Known rows, with every way that one mark hangs from another
[J_304 [J_904 [J_209 J_751] J_746]]: -0.51  0.31  0.41 -0.87 -0.02  1.44  1.42 -2.27  0.43  1.36 -1.61  0.47  0.73  0.20  0.54  0.25  0.59 -0.18  0.43  0.09  0.33 -1.24  3.38 -0.07  0.51  0.84  0.43 -0.16
[J_746 [J_904 [J_209 J_83 J_472 J_751] J_887]]: -0.85  0.42  0.26  3.66  0.93  2.50  0.47 -0.71  0.37  0.88 -1.32 -0.05  0.65  0.23 -0.34 -0.48  3.22  1.08  0.02 -0.34 -0.20 -0.01  7.61  0.51  0.33  0.69  0.68  0.59
[J_209 J_83 J_472 [J_904 J_304 J_746]]: -1.49  0.97 -0.57  4.59 -0.67  1.48  0.34 -3.34  0.04  0.69 -0.43  0.24 -0.41  0.74  0.65  0.76  2.02 -0.62  0.73  0.27  0.70 -0.43  4.48 -0.30  0.75 -1.09  0.43  0.26
[J_751 [J_209 J_83]]:  0.38 -0.19  0.38 -0.14 -0.86 -0.43 -1.43  0.12  0.02 -0.17  0.54  0.22 -0.05 -0.28 -0.02  0.03  2.00  0.07  0.51 -0.53 -0.60  0.38  2.02 -0.03  0.03 -0.77  0.13  0.28
[J_746 [J_904 J_304]]: -1.43  0.12  0.08  3.43  0.41  0.71  1.61 -0.45  0.23 -0.53 -0.06  0.30  0.75 -0.49 -0.01  0.00  1.48 -1.64 -0.05 -0.06  0.69 -0.40  1.20  0.35  0.17 -0.27  0.08  0.06
[J_349 [J_887 J_383 J_904]]:  0.28 -1.32 -0.02 -0.27  0.42  1.10  0.67 -1.64  0.55 -0.46  0.34  0.11 -0.44 -0.14  0.36  0.42  0.22 -1.05 -0.70  1.20  0.84 -0.33 -1.07  1.43  0.45  1.49 -0.03 -0.36
[J_349 [J_887 J_383 [J_904 [J_209 J_472] J_746]]]: -0.28 -1.25  0.09 -0.07 -0.04  2.49  1.57 -2.73  1.17  0.76 -0.64  0.18 -0.81 -0.34  0.82  0.68  0.82 -0.98 -0.32  1.23  1.11 -0.89  3.12  0.84  0.82  1.11  0.34 -0.68
[J_904 [J_209 J_83] J_746 [J_887 J_349 J_383]]: -0.78 -1.58  0.02  1.52  0.47  1.29  0.99 -2.57  0.82  1.11 -1.30  0.08 -0.90  0.60  0.12  0.47  2.42 -0.84 -0.39  0.16  0.14  1.81  3.57  0.22  1.19  0.73  1.07  0.34
[J_209 J_904]: -0.18  0.65 -0.24  0.81 -0.15 -0.01 -0.19 -0.93 -0.32 -0.03  0.08 -0.11 -0.12  0.28  0.37  0.05  0.13 -0.62  0.25  0.15  0.10 -0.44  1.07 -0.19  0.16 -0.25 -0.18 -0.03
[J_304 [J_904 [J_209 J_751] [J_887 J_349 J_383]]]: -0.44 -1.48  0.62  0.40  0.77  1.73  1.52 -2.38  0.29  0.45 -1.67  0.00 -0.60  0.45  0.61  0.04  2.15 -0.54  0.09  0.31  1.10  0.97  2.72  0.09  0.99  1.20  0.51 -0.06
[J_209 J_751 J_904]:  0.01  1.07 -0.04  1.37  0.22  0.58  0.19 -2.23 -0.36  0.14 -0.24 -0.24  0.43  0.68  0.45 -0.05  0.21  0.05  0.52  0.13  0.09 -0.29  2.18  0.05  0.20 -0.11 -0.02  0.11
[J_904 J_209 J_304 [J_887 J_349]]: -2.05 -1.13  0.40  3.06  0.73  0.98  1.15 -1.88  0.31 -0.53 -0.87 -0.07 -1.00 -0.38  0.50 -0.23  1.97 -1.08 -0.39 -0.17  0.34  1.32  3.49 -0.81  0.78  0.33  0.47  0.12
[J_472 [J_209 [J_904 J_746 [J_887 J_349]]]]: -0.72  0.27 -0.49  2.81  0.41  1.18  0.24 -3.67  0.40  0.04 -1.18 -0.31 -0.99  0.34  0.26 -0.31  2.49 -0.90 -0.67  0.61 -0.72 -0.10  2.33 -0.43  1.12  0.73  0.25  0.39
[J_209 J_83 J_472 J_904]: -0.16  0.89 -0.30  2.27 -0.58  0.87 -1.15 -1.26 -0.42  0.31 -0.08 -0.20 -0.66  0.89  0.37  0.14  1.74  0.54  0.56  0.04  0.27 -0.12  3.75 -0.10  0.20 -0.62 -0.02  0.20
[J_904 J_209 J_887]: -0.71 -0.44  0.05  0.11  0.52  0.75  0.21  0.05  0.24  0.64 -1.02  0.08 -0.18 -0.60 -0.02 -0.29  0.32  0.45 -0.36 -0.09 -0.47  0.24  3.14 -0.32  0.27  0.50  0.31  0.18
[J_887 J_383 [J_904 [J_209 J_751] J_746]]: -0.16 -1.25  0.57 -0.72  0.63  1.90  3.12 -3.46  0.86  0.63 -0.96  0.10  0.40  0.12  0.86  0.44  0.25 -1.09 -0.04  0.44  1.12  0.51  2.95  1.27  0.76  0.68  0.59 -0.39
[J_83 [J_209 J_472 J_751 [J_904 J_304]]]: -1.01  0.81 -0.10  3.77  0.35  1.38  0.20 -3.23 -0.33 -0.10  0.09  0.06 -0.42  0.74  0.97  0.38  1.39  0.06  1.27  0.04  0.03 -1.14  4.19 -1.00  0.32 -1.22 -0.38 -0.20
[J_209 J_751 [J_904 J_887]]: -0.25  1.08 -0.38  2.34  0.70  0.85  0.01 -2.37 -0.19  0.27 -0.74 -0.10  0.42  0.45  0.09 -0.20  0.49  0.31  0.17  0.50 -0.12 -0.26  2.93 -0.23  0.55  0.38  0.16  0.52
[J_304 [J_904 J_209]]: -0.44 -0.37  0.53 -1.62 -0.29  0.72  0.43  0.48  0.00  0.53 -0.85  0.31 -0.07 -0.27  0.52 -0.07  0.52 -0.17  0.13 -0.15  0.31 -0.60  2.11 -0.15  0.09  0.76 -0.07 -0.34
[J_209 J_83 J_751]:  0.15  0.34  0.20  0.99  0.27  0.75 -0.44 -1.38 -0.16  0.43 -0.17 -0.11  0.64  0.98 -0.20  0.03  1.27  1.38  0.29 -0.25 -0.31  0.65  2.17  0.73  0.06  0.21  0.31  0.53
[J_887 J_349 J_383 [J_904 J_209 J_304 J_746]]: -1.78 -2.30  0.70  1.65  0.48  1.63  3.53 -3.92  1.01 -0.56 -0.59  0.06 -1.05  0.00  1.33  0.53  1.57 -3.33 -0.28  0.43  1.90  1.44  2.17  0.55  1.26  0.42  0.60 -0.53
[J_746 [J_904 [J_209 J_83 J_472 J_751] J_304]]: -1.69  0.21  0.61  4.10  0.31  2.47  1.57 -1.57  0.20  0.38 -0.86 -0.05  0.76  0.24  0.30 -0.06  3.18  0.44  0.48 -0.64  0.50  0.26  7.39  0.59  0.17 -0.47  0.54  0.20
[J_904 [J_209 J_751] J_304 J_746]: -1.59  0.02  0.30  1.60  0.10  1.50  2.31 -3.40  0.44  0.91 -1.19  0.27  0.74 -0.11  0.73  0.45  0.30 -0.18  0.40 -0.16  0.35  0.01  4.28 -0.16  0.55 -0.20  0.69  0.00
[J_751 J_209]:  0.36 -0.26  0.44 -0.44 -0.73 -0.62 -0.72  0.06  0.21 -0.43  0.46  0.17 -0.04 -0.84  0.18 -0.12  0.75 -0.39  0.54 -0.18 -0.17 -0.33  0.72 -0.39  0.02 -0.96 -0.06 -0.06
[J_887 J_904]: -0.09 -0.56  0.33  0.15  0.42  0.47  0.67 -0.65  0.25 -0.89  0.26  0.03 -0.21 -0.10  0.24 -0.35  0.46 -1.17 -0.52  0.34  0.48 -0.08  0.04  0.70  0.22  0.82 -0.14 -0.12
[J_213 J_746]:  0.49  0.22 -0.20 -1.86 -0.42  0.13 -0.48  1.51 -0.51  0.05  0.11  0.01 -0.19  0.65  0.11  0.19  0.70  0.78 -0.11  0.05 -0.20  0.31  0.22 -0.60  0.10  0.05  0.19  0.18
[J_904 J_304 J_746 J_887]: -1.55  0.10 -0.59  3.14  0.46  0.95  1.12 -2.45  0.57  0.54 -0.93  0.67  0.14 -0.45 -0.08  0.55  0.51 -0.89 -0.24  0.63  0.32 -0.32  1.42 -0.59  0.93 -0.01  0.63  0.45

Rows
 0.42 -0.02  0.38  0.60 -1.13  0.24 -1.53 -0.08  0.13  0.03  0.37  0.06 -0.54 -0.15  0.12  0.02  2.51  0.65  0.84 -0.41 -0.09  0.09  3.36 -0.30  0.02 -1.28  0.12  0.16 -> [J_751 [J_209 J_83 J_472]]
-0.95 -1.23 -0.29  1.71  0.27  1.72  2.06 -3.88  0.94  0.00 -0.01  0.60 -0.30 -0.40  0.70  0.98  0.51 -2.03 -0.48  1.48  1.41 -0.72 -0.39  1.05  1.03  0.94  0.37 -0.29 -> [J_349 [J_887 J_383 [J_904 J_304 J_746]]]
 0.08  0.97  0.00  0.84  0.00  1.54 -0.60 -2.56 -0.49  0.29 -0.57 -0.51  0.43  1.09  0.25 -0.25  2.27  2.05  0.15 -0.19 -0.91  0.32  3.92  1.00  0.09  0.05 -0.06  0.42 -> [J_472 [J_209 J_83 J_751 J_904]]
 0.32 -0.07 -0.32  1.41  0.51  2.01  0.10 -2.78 -0.23  0.72 -1.18 -0.28  0.11  0.98  0.16  0.16  2.20  2.12 -0.08  0.35 -0.35  1.22  3.86  1.29  0.58  0.29  0.28  0.67 -> [J_472 [J_209 J_83 J_751 [J_904 [J_887 J_383]]]]
-0.24  0.08  0.50  0.74 -0.13  1.86 -0.06 -1.27 -0.03  0.98 -0.77 -0.36  0.09  0.73  0.34 -0.10  1.88  2.13  0.56 -0.52 -0.12  0.65  6.15  0.31  0.01 -0.25  0.44  0.20 -> [J_904 [J_209 J_83 J_472 J_751]]
-0.39 -0.61  0.93 -0.48  0.71  1.37  1.65 -1.82  0.35 -0.30 -0.50 -0.17  0.31 -0.03  0.71 -0.46  0.53 -0.31 -0.22 -0.10  0.23  0.15  3.50  0.92  0.19  0.94  0.08 -0.23 -> [J_887 [J_904 [J_209 J_751]]]
-0.63  0.11  0.23  0.03 -0.70  1.86  0.08 -1.02  0.34  1.53 -1.38  0.49 -0.33  0.51  0.43  0.42  2.20  0.27  0.44 -0.05  0.33 -1.02  4.85 -0.26  0.47  0.46  0.44 -0.02 -> [J_304 [J_904 [J_209 J_83 J_472] J_746]]
-1.36  0.53 -0.44  3.28 -0.41  0.31  0.34 -3.30  0.44  0.01 -0.39  0.70 -0.07 -1.07  0.56  0.36  1.38 -2.10  0.54  0.51  0.28 -0.99  3.40 -1.15  1.07 -1.26  0.42  0.32 -> [J_751 [J_209 [J_904 J_304 J_746 J_887]]]
-0.86  0.15 -0.13  0.67 -0.10  1.90  0.63 -1.12  0.63  1.40 -1.95  0.61 -0.54 -0.34  0.32  0.19  1.38 -0.18  0.11  0.58  0.60 -1.48  4.50 -0.84  0.81  0.76  0.47  0.00 -> [J_304 [J_904 [J_209 J_472] J_746 J_887]]
-0.16 -1.38  0.01  1.63  0.70  0.42  0.60 -1.38  0.34 -0.19 -0.50 -0.13 -1.17  0.43  0.10  0.20  1.39 -0.97 -0.41  0.51  0.80  1.66 -0.28 -0.06  0.83  0.40  0.47  0.14 -> [J_904 [J_887 J_349 J_383]]
-1.27 -1.88  0.34  2.76  0.44  1.22  3.03 -4.18  0.91 -0.90 -0.05  0.16 -1.10  0.33  0.98  0.64  1.66 -3.56 -0.37  0.78  1.98  1.20 -0.43  0.59  1.29  0.28  0.51 -0.31 -> [J_887 J_349 J_383 [J_904 J_304 J_746]]
-0.27  0.96 -0.53  2.84 -0.85  0.80 -1.43 -2.50  0.39  0.67 -0.44  0.37 -0.57 -0.06  0.16  0.28  2.80 -0.40  0.66  0.31 -0.26 -0.81  5.52 -0.81  0.92 -0.91  0.49  0.63 -> [J_751 [J_209 J_83 J_472 [J_904 J_746 J_887]]]
-1.21  1.17 -0.40  4.09  0.20  1.63  0.66 -4.63  0.14  0.49 -0.36  0.31 -0.18  0.81  0.96  0.83  1.30 -0.69  1.38  0.32  0.03 -1.84  4.39 -1.24  0.75 -0.95 -0.07 -0.14 -> [J_83 [J_209 J_472 J_751 [J_904 J_304 J_746]]]
-1.92 -0.16 -0.26  2.99  0.09  2.06  1.56 -2.32  0.69  0.91 -1.54  0.46 -0.52 -0.73  0.49  0.36  1.03 -0.03  0.07  0.25  0.59 -0.24  5.49 -0.94  0.84 -0.37  0.77  0.09 -> [J_904 [J_209 J_472] J_304 J_746 J_887]
-1.56  0.27  0.26  2.43 -0.16  2.29  2.16 -3.59  0.59  0.93 -1.29  0.11  0.07 -0.04  0.91  0.48  0.82  0.39  0.75 -0.09  0.75 -0.21  5.80 -0.43  0.54 -0.77  0.65 -0.14 -> [J_904 [J_209 J_472 J_751] J_304 J_746]
-1.94 -0.35 -0.21  2.20  0.39  1.32  1.65 -2.10  0.66  0.96 -1.44  0.60  0.04 -0.81  0.33  0.38  0.53 -0.75 -0.23  0.22  0.07 -0.05  3.92 -0.63  0.84 -0.03  0.74  0.21 -> [J_904 J_209 J_304 J_746 J_887]
 0.37  0.24  0.26  0.21  0.13  1.50 -0.42 -1.64 -0.17  0.39 -0.61 -0.43  0.62  0.81 -0.15 -0.30  2.15  2.57 -0.10 -0.34 -1.05  0.71  2.78  1.20 -0.09  0.39  0.12  0.48 -> [J_472 [J_209 J_83 J_751]]
-0.62 -1.84  0.45  0.11  0.44  1.16  1.10 -0.82  0.38  0.31 -1.45  0.12 -1.14  0.06  0.53  0.10  2.05 -1.17 -0.19  0.34  1.05  1.01  1.79 -0.22  0.92  1.21  0.38 -0.19 -> [J_304 [J_904 J_209 [J_887 J_349 J_383]]]
 0.01 -0.91 -0.24  1.63  0.75  0.90  1.01  0.55  0.08 -0.35 -0.45 -0.12 -0.54  0.76 -0.11  0.12  3.01 -1.57 -0.60  0.58  0.90  1.43  0.56 -0.30  0.91  0.81  0.70  0.43 -> [J_213 [J_746 [J_904 [J_887 J_349 J_383]]]]
 0.30 -0.43 -0.23  0.50 -0.31 -0.17 -0.17 -1.31  0.16  0.08  0.01  0.23 -0.46 -0.64  0.47  0.39  0.95 -1.04  0.62  0.51  0.50  0.24  1.70 -0.34  0.69 -1.19  0.11  0.08 -> [J_751 [J_209 [J_904 [J_887 J_383]]]]
-0.60 -1.90  0.39  0.69  0.66  0.85  1.19 -1.22  0.51  0.15 -0.98 -0.25 -1.08  0.04  0.41  0.05  1.43 -0.78 -0.37  0.12  0.62  2.01  2.24 -0.04  0.77  0.47  0.55 -0.05 -> [J_904 J_209 [J_887 J_349 J_383]]
-0.96 -1.03  0.74  1.66  0.16  1.74  1.69 -2.92  1.03 -0.39 -0.58 -0.29 -1.47  0.16  0.91 -0.37  2.13 -2.33 -0.35  0.21  0.87  0.07  3.90 -0.27  0.83  0.86  0.43 -0.50 -> [J_887 J_349 [J_904 [J_209 J_472] J_746]]
-1.11 -0.21  0.59  3.85  1.45  1.71  0.64 -1.72  0.43  0.02 -1.15 -0.32  0.43  0.59 -0.30 -0.67  3.95 -0.57 -0.45 -0.44 -0.45  0.99  5.85  0.58  0.67  1.53  0.75  0.74 -> [J_746 [J_904 [J_209 J_83 J_751] [J_887 J_349]]]
-0.58 -0.05  0.27 -1.32 -0.32  0.95  1.04 -0.93  0.45  1.12 -1.26  0.66  0.19 -0.23  0.47  0.29  0.59 -0.81  0.20  0.09  0.22 -1.29  2.39 -0.30  0.50  0.90  0.27 -0.26 -> [J_304 [J_904 J_209 J_746]]
-0.95  0.26  0.17  1.76 -0.89 -0.33 -0.08 -1.88 -0.21 -0.79  0.48  0.19 -0.16 -0.87  1.00  0.23  1.12 -1.42  0.97 -0.12  0.39 -0.47  2.40 -0.83  0.36 -1.72 -0.15 -0.11 -> [J_751 [J_209 [J_904 J_304]]]
-0.07  0.57 -0.52  1.22  0.59  0.84  0.08  2.02 -0.09 -0.01 -0.52  0.31  0.43  0.13 -0.48 -0.16  1.99 -0.26 -0.66  0.39 -0.20 -0.39  1.64 -0.40  0.41  0.80  0.43  0.61 -> [J_213 [J_746 [J_904 J_887]]]
-0.78 -0.34  0.67  1.97  0.45  2.14  0.57 -2.15  0.33  0.13 -1.75 -0.22 -0.91  0.37  0.59 -0.51  2.91  0.26  0.26  0.15  0.75 -0.12  5.01 -0.77  0.79  1.16  0.39  0.02 -> [J_304 [J_904 [J_209 J_472 J_751] [J_887 J_349]]]
-1.57 -1.29 -0.03  5.10  1.13  1.11  2.22 -1.57  0.63 -0.85 -0.60  0.09 -0.41 -0.16  0.08  0.24  2.74 -2.62 -0.40  0.37  1.42  1.32  0.81  0.30  0.99  0.14  0.54  0.18 -> [J_746 [J_904 J_304 [J_887 J_349 J_383]]]
-1.23 -1.46  0.61  1.01  0.61  2.26  3.98 -4.17  0.86  0.26 -0.95  0.33  0.36 -0.13  1.21  0.74  0.56 -1.49  0.14  0.41  1.60  0.77  3.43  1.04  0.91  0.07  0.65 -0.38 -> [J_887 J_383 [J_904 [J_209 J_751] J_304 J_746]]
-1.33  0.55 -0.39  4.00  1.21  0.99  0.06 -3.06 -0.37 -0.10 -0.37  0.32  0.12  0.34  0.47  0.28  1.25 -0.28  0.64  0.31 -0.57 -0.88  3.49 -0.90  0.70 -0.09 -0.18  0.30 -> [J_83 [J_209 J_751 [J_904 J_304 J_887]]]
-1.48 -0.37  0.35  1.64 -0.35  1.48  1.29 -0.88  0.13  0.18 -0.58 -0.03 -0.55 -0.51  0.84  0.16  0.75  0.38  0.50 -0.30  0.71  0.27  4.53 -0.55  0.13 -1.06  0.18 -0.33 -> [J_904 [J_209 J_472] J_304]
-1.30 -1.68 -0.05  3.32  0.73  0.78  1.51 -2.28  0.36 -0.58 -0.55  0.05 -1.27  0.05  0.40  0.46  1.66 -1.32 -0.16  0.47  1.34  1.98  0.09 -0.14  1.02 -0.18  0.51  0.17 -> [J_904 J_304 [J_887 J_349 J_383]]
-1.75 -0.38 -0.32  4.40  0.63  0.90  1.24 -3.48  0.61 -0.26 -0.77  0.33 -0.79 -0.07  0.13  0.21  1.73 -1.94 -0.39  0.52  0.58  0.45  1.15 -0.91  1.26  0.37  0.76  0.42 -> [J_904 J_304 J_746 [J_887 J_349]]
-0.48 -1.12  0.00  3.34  1.16  0.76  1.41 -0.64  0.64 -0.41 -0.56 -0.09 -0.45  0.10 -0.31 -0.09  2.36 -2.21 -0.54  0.47  0.92  0.98  0.40  0.46  0.83  0.80  0.48  0.18 -> [J_746 [J_904 [J_887 J_349 J_383]]]
-1.56  0.73 -0.60  4.97  0.01  1.59 -0.52 -2.17 -0.30  0.19 -0.55  0.16 -0.76  0.43  0.28  0.27  2.53  0.39  0.25  0.31  0.40  0.16  5.12 -0.44  0.69 -0.73  0.28  0.60 -> [J_209 J_83 J_472 [J_904 J_304 J_887]]
-0.03  0.76 -0.07  1.32  0.65  0.34 -0.59 -2.24 -0.34  0.04  0.17  0.00  0.18  0.86  0.48  0.14  0.68 -0.04  0.85  0.02 -0.89 -1.21  2.26 -0.45  0.17 -0.03 -0.45 -0.07 -> [J_83 [J_209 J_751 J_904]]
-0.67 -0.18 -0.15  2.02  0.40  0.75  0.26 -2.43  0.63  0.12 -1.22  0.48 -0.73  0.34 -0.03  0.07  2.11 -2.08 -0.30  0.71  0.44 -0.77  0.26 -0.85  1.22  1.67  0.44  0.28 -> [J_304 [J_904 J_746 [J_887 J_349]]]
 0.23  0.71  0.13  1.08 -1.13  0.06 -1.03 -0.79 -0.03 -0.25  0.42 -0.15 -0.67 -0.41  0.75 -0.09  1.39 -0.59  1.08  0.00  0.22 -0.88  3.21 -0.96  0.23 -1.70 -0.27 -0.28 -> [J_751 [J_209 J_472 J_904]]
-0.09  0.68 -0.20  2.52 -0.69  0.56 -1.99 -1.14 -0.08  0.13 -0.04  0.11 -0.82 -0.15  0.19 -0.13  2.84  0.27  0.68  0.07 -0.28 -0.35  5.35 -0.72  0.58 -1.06  0.12  0.54 -> [J_751 [J_209 J_83 J_472 [J_904 J_887]]]
-2.27 -0.86  0.05  4.03  0.52  1.50  0.80 -3.44  0.60  0.45 -1.18  0.23 -0.77  0.19  0.23  0.15  2.97 -1.06 -0.40 -0.15 -0.06  1.15  4.90 -0.49  1.20  0.58  1.03  0.57 -> [J_904 [J_209 J_83] J_304 J_746 [J_887 J_349]]
